Each row was made from one path, in order. Every step used is in the known rows, and no mark comes twice. Write each row's path.
Known rows:
nogevid filav vemap pobo kotumi duves: [-0.71  2.85 -0.93  3.04 -1.09  2.68  1.37 -0.73 -1.08 -2.15 -3.99  1.40
  1.01 -0.44 -3.35 -0.82  2.58 -1.59  0.83  0.83  1.84  1.22  1.29  2.30]
filav nogevid: [ 3.24  0.08  0.63  0.53  1.81 -0.45 -0.42 -1.82 -0.63  1.63 -2.01 -0.04
 -0.84  1.59  2.18  0.41  0.39 -1.07  1.96  0.38 -0.73  2.01 -1.27  2.11]
vemap filav nogevid: [ 0.85 -1.10  0.94  0.51 -0.13  1.01  0.37 -1.55 -3.45  0.36 -3.03  0.03
 -0.57  0.07 -0.84  0.62  1.56 -0.72 -0.72 -0.63 -2.17  1.74 -2.19 -0.83]
vemap pobo: [-0.31  2.37 -2.97  1.95 -1.27  1.88  2.33 -0.92 -0.79 -1.17  0.55 -0.64
  0.90  0.06 -1.04  2.05  1.84 -0.61  0.75  0.40  2.65 -1.81  0.08  0.53]
duves vemap filav: [-1.08 -0.11  0.40  0.22  1.39  2.03  2.64 -1.11 -2.20  0.81  1.36  0.00
  1.03  1.30 -1.58  0.95  2.78  1.82 -2.53 -1.44 -0.97  0.44 -1.49 -2.18]
kotumi pobo nogevid duves vemap filav: [-0.39 -1.13  1.40 -2.09  1.48  1.12  2.28 -3.74 -3.09 -2.29 -2.48  4.02
 -2.16  1.35 -0.60  3.09  1.23 -2.86 -1.04  0.51 -0.61 -3.66 -0.41  1.32]
pobo kotumi duves vemap: [-0.02  1.70  0.19 -0.56  3.00  3.66  2.41 -0.28  1.23  2.08 -0.59  1.78
  1.61  3.73 -0.75  0.64  1.07 -1.48  2.54  1.44  1.97 -0.81 -1.98  0.43]
filav vemap pobo: [-1.26  3.74 -3.26  1.37 -0.38 -1.06  1.79 -1.28 -1.82 -2.34 -2.13 -0.31
  1.69 -2.15 -2.09  0.01  1.55 -0.51 -1.74 -2.42  1.18 -3.17  0.39  0.79]
vemap duves kotumi pobo: [ 2.78  3.27  0.40 -0.63 -1.36  1.56  2.89 -0.60 -0.75  1.81 -0.60  0.75
  0.64  3.34  0.54  3.46  2.54  0.61  3.22  1.21  1.18 -0.85 -1.91  2.86]
kotumi pobo: [ 0.91 -0.69  2.10 -2.08 -0.81 -0.56  2.22 -1.01 -2.87 -0.42 -0.53  2.41
 -0.70  1.36  0.88  2.23  0.96 -1.46 -0.09  1.01  1.57 -0.72  1.19  0.04]
vemap pobo kotumi: [-1.08  4.31 -3.12  1.82 -1.35  3.11  3.54 -1.23 -0.14 -1.27 -0.18  1.58
  1.05  0.99 -1.86  1.71  0.90 -1.63  2.44  1.26  2.60 -2.38 -0.89  0.10]
pobo bupam: [-1.05  0.36 -0.53 -1.36 -2.77  1.06  1.83  4.04  0.05  1.34  0.77  1.89
 -0.24  0.77  0.90 -0.99  2.11  0.84  0.30 -1.03  0.53  1.54 -2.07  1.58]
pobo kotumi: [-1.01  2.48 -0.30 -0.28  0.11  1.36  1.62 -0.30  0.68 -0.12 -0.88  2.99
  0.08  1.06 -1.10 -0.47 -1.06 -1.24  2.26  1.08 -0.10 -0.60 -1.37 -0.65]
nogevid duves kotumi pobo bupam: [ 1.93  0.42  0.67 -3.31 -2.45  1.62  1.49 -0.08 -1.82  0.73 -2.98  4.24
 -4.16  0.83 -0.34  2.22  0.16 -1.13  2.63 -0.41 -0.98 -0.83 -3.31  1.26]
duves kotumi pobo nogevid filav lunu: [ 3.65  0.87  3.58 -0.34 -2.71  1.99  1.48 -0.48 -0.63  2.03 -1.86  2.76
 -3.44  1.45 -1.00  1.83  1.46 -4.31  3.60  1.05 -1.04 -0.90  0.31  1.34]
kotumi duves vemap: [ 1.21 -0.93  0.57 -0.34  3.57  2.77  1.08  0.08  0.56  2.92  0.17 -1.11
  2.05  3.40  0.58  1.46  2.72 -0.35  0.45  0.37  2.52 -0.24 -0.86  1.45]
nogevid duves vemap filav: [-0.92 -0.52 -0.51 -0.41  1.80  2.48  0.35 -2.77 -2.35 -1.51 -1.83  1.56
 -1.53  0.13 -1.87  0.86  0.45  0.90 -1.40 -1.60 -2.02 -0.59 -2.58 -1.02]
duves kotumi pobo: [ 3.36  0.71  2.04 -2.47 -2.17  0.25  2.83 -0.50 -1.43  2.88 -0.67  2.10
 -2.12  1.57 -0.12  3.49  1.10 -1.45  2.35  0.51  0.29 -0.95 -0.99 -0.36]
duves vemap pobo nogevid filav lunu: [ 0.37  2.81 -0.75  3.90  1.10  4.16  2.46 -1.89  0.40  0.03  1.55 -0.10
  0.08  2.51 -1.09  0.73  3.51 -1.79  1.22  0.09  1.18 -1.29  1.08  2.21]
kotumi pobo bupam: [ 0.17 -0.48  1.58 -3.09 -3.04  0.34  3.69  2.22 -2.73  0.49  0.05  3.85
 -0.79  2.15  1.46  1.32  2.47 -0.77  0.11  0.10  1.92  0.37 -0.38  1.40]
filav vemap pobo nogevid duves kotumi: [-0.57  4.35 -3.50  0.80  0.05 -0.28  1.26 -2.66 -0.39 -2.18 -4.43  1.20
 -0.81 -2.38 -2.56  1.12  0.64 -2.61  0.10 -2.26 -0.55 -5.68 -1.14  2.36]
pobo kotumi duves vemap filav: [-0.97  1.22  0.42 -0.43  2.38  4.34  2.87 -0.40 -0.32  1.72 -1.35  1.97
  1.58  3.20 -2.07  0.95  1.78 -1.43  1.27  0.73  1.03 -0.55 -2.60 -0.92]
filav nogevid pobo kotumi duves vemap: [ 3.33  2.15  0.42 -0.78  4.59  0.48  2.79 -2.68 -0.67  0.80 -2.32  4.04
 -1.28  5.27  1.46  1.31  0.76 -1.11  3.40  0.89  0.98  1.89 -2.50  2.46]
vemap pobo nogevid filav lunu: [ 0.07  2.31 -1.31  4.43 -1.82  3.83  0.69 -1.16  0.23 -2.26 -1.19  0.24
 -0.74  0.25 -2.24  0.42  2.29 -3.97  2.14  1.06  1.08 -1.84  1.85  2.78]
nogevid pobo bupam: [-0.65  1.32 -1.06 -2.36 -1.33 -1.03  2.90  2.54 -1.28 -1.86  0.55  5.02
 -2.15  1.84  0.09 -0.28  1.08  1.81  0.24 -1.28  0.94  1.87 -1.60  1.13]

Write each row's path:
[-0.12  1.69 -2.49  0.79  1.87  2.86  1.35 -3.16 -0.86 -1.44 -0.62  1.18
 -1.14  1.04 -0.85  1.75  0.83  0.53  0.72 -0.63  0.60 -1.85 -1.92  1.11] : nogevid duves vemap pobo
[-1.06  4.18 -1.81  0.83  1.00 -1.72  0.24 -0.82 -0.87 -1.47 -2.56 -0.41
  2.56 -0.78 -0.93 -1.01  1.52  1.45 -1.40 -2.18  0.02 -1.66 -0.71  2.66] : filav vemap duves
[-0.43  2.97 -2.65  0.55  2.12  3.67  2.27 -3.30 -0.52 -1.61 -0.91  2.48
 -1.10  1.57 -1.35  1.59  0.21 -0.24  1.86 -0.21  0.56 -2.20 -2.46  0.56] : nogevid duves vemap pobo kotumi
[ 0.67  5.08 -1.45  0.32  0.04 -1.28  1.04 -0.33 -0.23  0.57 -2.79 -0.29
  1.63 -0.43 -1.40  0.08  1.64  1.27  0.20 -2.34 -0.71 -2.04 -1.80  2.52] : filav vemap duves kotumi
[-0.25  1.21  0.16 -0.63  1.40  2.93  1.31  0.40  1.20  1.07 -1.97  1.98
  1.08  2.26 -1.06  0.32 -0.13 -2.34  3.00  1.79  1.76 -0.75 -1.79  0.50] : pobo kotumi duves
[-0.57  2.98 -2.92  1.36 -0.26  4.37  3.16 -0.61  0.18 -0.36 -1.25  0.87
  1.76  1.94 -1.65  2.29  1.76 -2.59  3.10  1.86  4.03 -2.68 -1.27  0.90] : vemap pobo kotumi duves
[-0.85  3.08 -0.81 -1.53  0.91 -0.73  2.72 -0.84 -0.61 -3.10 -0.66  5.88
 -1.87  1.96 -1.25 -0.03 -1.44  0.02  1.73  0.65  0.45  0.27 -0.98 -0.74] : nogevid pobo kotumi
[ 0.85  4.64 -0.70 -0.46  0.21 -1.64  2.03 -1.60 -0.60 -0.25 -3.46  1.56
  1.08  0.30 -0.76  1.32  2.01 -0.82  0.40 -1.30 -0.29 -3.97 -1.15  3.91] : filav vemap duves kotumi pobo nogevid
[-0.54  0.02  0.68  0.26  1.38  3.39 -0.63 -1.95 -2.56 -1.12 -2.00  1.40
 -2.07  0.05 -2.40 -0.57  0.32 -0.16 -0.76 -2.59 -2.45 -0.71 -2.36 -1.74] : nogevid duves vemap filav lunu
[-0.85  2.46 -3.40  0.94 -3.64  2.83  3.90  2.14 -0.84 -0.13  1.10  0.68
  0.59  0.76 -0.35  1.38  3.39  0.05  1.07 -0.39  2.87 -0.56 -1.54  1.72] : vemap pobo bupam
[ 2.10  3.75 -0.63  0.66 -0.82  1.67  1.39  0.12  1.02  2.49 -0.08 -0.66
  1.03  2.42  0.01  2.22  1.96  1.43  3.32  0.51  0.23 -0.61 -2.74  2.74] : vemap duves kotumi
[ 3.34  1.65 -1.34  1.14  3.27  1.78  0.76 -4.18 -1.10  0.45 -2.49  0.79
 -1.69  2.51  1.37  1.76  1.09 -0.76  2.63 -0.16 -0.24  0.35 -2.54  3.14] : filav nogevid duves vemap pobo
[ 1.17  0.09  3.18  3.26 -2.41  3.14 -2.05  0.87 -0.85 -0.57 -1.49  0.35
 -1.96  0.00 -1.99 -3.23  1.06 -1.74  1.64  0.17 -0.96  3.98  2.19  0.38] : nogevid filav lunu
[ 1.01  0.43 -1.28  0.97  2.79  4.01  2.63 -0.71  0.13  1.99  0.48 -1.61
  2.61  3.34 -0.21  2.93  3.79 -0.81  0.79  0.63  4.35 -1.44 -0.78  1.83] : kotumi duves vemap pobo
[-0.54  4.24 -2.33  1.67  1.67  3.51  5.06 -2.06  0.19  0.64  2.19  0.95
  1.67  3.04 -0.69  1.99  2.32  0.29  1.52  0.26  2.33 -1.85 -1.34  0.07] : duves vemap pobo kotumi
[-0.52  2.81  0.10  2.92 -1.00  0.38 -0.27 -0.69 -0.85 -2.29 -2.79  0.30
  1.11 -0.61 -1.79 -1.86  2.37  1.49 -0.35  0.12 -0.36  2.67  1.36  3.59] : nogevid filav vemap duves
[-0.91  0.94  0.23  2.13  0.48 -0.59 -0.82 -1.54  0.90 -2.58 -3.26  1.62
 -0.86 -1.51 -1.56 -1.32  0.80 -2.50 -0.61  0.45 -1.61 -0.65  2.12  3.68] : pobo nogevid filav vemap
[ 2.67  0.99  1.68 -3.17 -3.98  1.02  3.98  1.98 -1.37  3.71 -0.21  3.34
 -2.21  1.98  0.59  2.95  2.25 -1.00  2.64  0.19  0.39  0.16 -2.39  0.76] : duves kotumi pobo bupam
[ 2.63  2.88 -1.27  0.94  3.36  2.64  1.83 -4.47 -0.80  0.45 -2.89  2.26
 -1.65  3.15  0.97  1.62  0.45 -1.38  3.69  0.09 -0.36  0.10 -3.27  2.58] : filav nogevid duves vemap pobo kotumi
[ 0.05  1.42  1.47  0.34 -0.29 -0.43  1.82 -2.29 -1.94 -2.79 -3.12  3.02
 -0.25  1.37 -0.25  1.35  2.47 -2.70 -0.11  1.69  0.65 -1.47  2.23  4.75] : kotumi pobo nogevid filav vemap duves
[-0.31  1.57  1.36  0.22  1.65  5.27  1.89  0.20 -0.59  1.87 -1.66  1.62
  1.12  2.98 -2.45 -0.41  1.51 -2.53  1.94 -0.18  0.60 -0.76 -2.52 -1.39] : pobo kotumi duves vemap filav lunu
[-0.86  0.13  0.24  0.52  2.30  2.64 -0.95 -2.56 -0.26 -1.73 -2.58  1.90
 -2.47  0.12 -1.70 -0.20  0.05 -3.30 -0.23 -1.51 -3.10 -3.65 -1.63  1.13] : pobo nogevid duves vemap filav lunu
[ 3.16  1.11  0.27 -0.60  2.22 -1.83  0.92 -2.29 -1.56 -0.72 -2.20  2.87
 -2.28  2.84  1.81  0.88 -0.18 -0.26  1.99  0.08 -0.15  2.46 -1.24  1.84] : filav nogevid pobo
[-0.49  0.36 -1.11  0.03  3.51  1.04 -0.53 -3.12  1.60 -1.65 -1.47  1.90
 -2.07  0.77 -0.02  0.80 -0.55 -1.97  0.46  0.08 -1.82 -3.51 -1.15  2.96] : pobo nogevid duves vemap
[ 0.96  4.66 -0.34 -0.88 -0.47 -1.55  1.95 -0.89 -1.62  0.10 -3.22  0.91
  1.28  0.13 -0.89  1.14  2.02  0.36  0.06 -1.77  0.15 -2.46 -1.19  2.56] : filav vemap duves kotumi pobo
[ 1.97 -1.66  1.06 -0.09  3.56  3.46  1.47 -1.25 -1.61  3.04 -1.62 -1.07
  1.76  3.29  0.12  1.97  3.89 -0.63 -0.22  0.08  1.23  0.93 -2.28  0.98] : kotumi duves vemap filav nogevid
[-0.70 -0.22 -1.17 -0.06  2.02  0.42 -1.72 -2.37  1.44 -2.65 -3.03  2.01
 -2.61 -0.58 -0.43  0.57 -1.52 -3.24  0.87  0.50 -2.02 -3.60 -0.74  3.05] : pobo nogevid duves
[ 2.45  3.34  0.28 -0.42 -0.64  1.18  2.68 -1.17  0.20  1.46 -0.94  1.17
  0.25  3.32  0.63  3.87  2.59 -0.81  3.40  1.75  0.76 -2.46 -1.74  4.07] : vemap duves kotumi pobo nogevid
[ 3.24 -0.06  0.10 -0.13  2.39  0.34 -1.60 -3.01 -1.00 -0.11 -4.35  1.30
 -2.68  1.02  1.62  0.47 -0.93 -1.38  2.55 -0.01 -1.54  1.20 -2.53  2.54] : filav nogevid duves
[ 0.50 -0.46  1.13 -1.83  2.12  0.31  2.00 -3.65 -1.51 -1.86 -1.77  4.04
 -2.23  2.09  0.77  2.97  0.48 -3.14  0.15  1.07  0.12 -3.76  0.32  2.63] : kotumi pobo nogevid duves vemap
[ 2.54  2.97  1.06  0.89 -1.45  2.20  2.33 -1.26 -0.08  0.69 -1.32  1.59
 -0.33  3.22 -0.13  3.23  3.05 -0.79  3.67  2.52  0.66 -0.36 -0.70  4.77] : vemap duves kotumi pobo nogevid filav
[-2.00  4.03 -3.58  0.56 -2.30 -0.47  2.81  1.19 -1.71 -1.31 -1.78  0.92
  1.37 -1.62 -1.68 -0.61  2.76  0.19 -1.60 -3.00  1.45 -2.08 -0.90  1.77] : filav vemap pobo bupam
[ 0.80  3.35  0.51  2.55 -1.63  0.82  0.14 -0.43 -0.64 -0.60 -3.23  0.46
  0.42 -0.32 -2.19 -1.08  2.52  1.24  0.86  0.03 -0.79  2.66  0.48  3.33] : nogevid filav vemap duves kotumi
[ 2.74  0.69  1.83 -2.18 -1.29  0.12  2.74 -1.14 -0.21  2.24 -1.22  2.55
 -2.39  1.64  0.03  3.69  0.82 -3.33  2.53  1.08 -0.59 -2.91 -0.75  1.30] : duves kotumi pobo nogevid
[-2.17  5.39 -3.26  1.10 -0.36 -0.33  2.83 -1.54 -1.17 -2.26 -2.85  1.64
  1.56 -1.44 -2.79 -0.30  0.84 -1.36 -0.33 -1.69  1.13 -3.56 -0.38  0.52] : filav vemap pobo kotumi
[ 4.84  0.81  0.33 -0.47  1.36  0.74 -0.91 -2.80 -0.56  2.16 -4.48  1.58
 -3.63  1.29  1.13  1.56 -0.83 -1.48  4.16 -0.22 -2.38  0.98 -3.56  2.20] : filav nogevid duves kotumi
[-1.84  3.84 -3.77  1.26  0.89 -0.83  0.76 -2.77 -0.91 -3.93 -4.43  1.06
 -0.06 -2.68 -2.24  0.42  0.47 -2.47 -1.31 -2.21 -0.09 -5.43 -0.24  2.73] : filav vemap pobo nogevid duves
[-0.66  2.25 -3.41  2.35 -0.21  1.78  2.13 -1.62  0.87 -2.03  0.04  0.00
  0.38  0.14 -0.81  2.52  1.58 -3.03  1.02  1.07  1.87 -4.33  0.41  2.49] : vemap pobo nogevid
[-1.61  4.54 -3.06  0.90  0.44  0.76  2.45 -1.06 -0.84 -1.62 -3.76  1.01
  2.25 -0.77 -2.75  0.03  1.42 -1.97  0.06 -1.30  2.51 -3.65 -0.68  1.11] : filav vemap pobo kotumi duves
[ 0.83  0.77 -0.75 -0.67  0.89  0.75 -1.11 -2.08  2.06 -0.75 -2.93  2.46
 -3.36 -0.41 -0.64  1.68 -1.33 -3.16  2.46  0.34 -2.75 -3.80 -1.95  2.68] : pobo nogevid duves kotumi
[-0.78  2.21 -0.30  2.76  0.53 -0.04 -0.69 -1.63  1.07 -2.84 -3.12  1.16
  0.24 -0.40 -1.24 -1.00  1.83 -1.52 -0.02  0.82 -1.07 -0.64  1.36  5.30] : pobo nogevid filav vemap duves
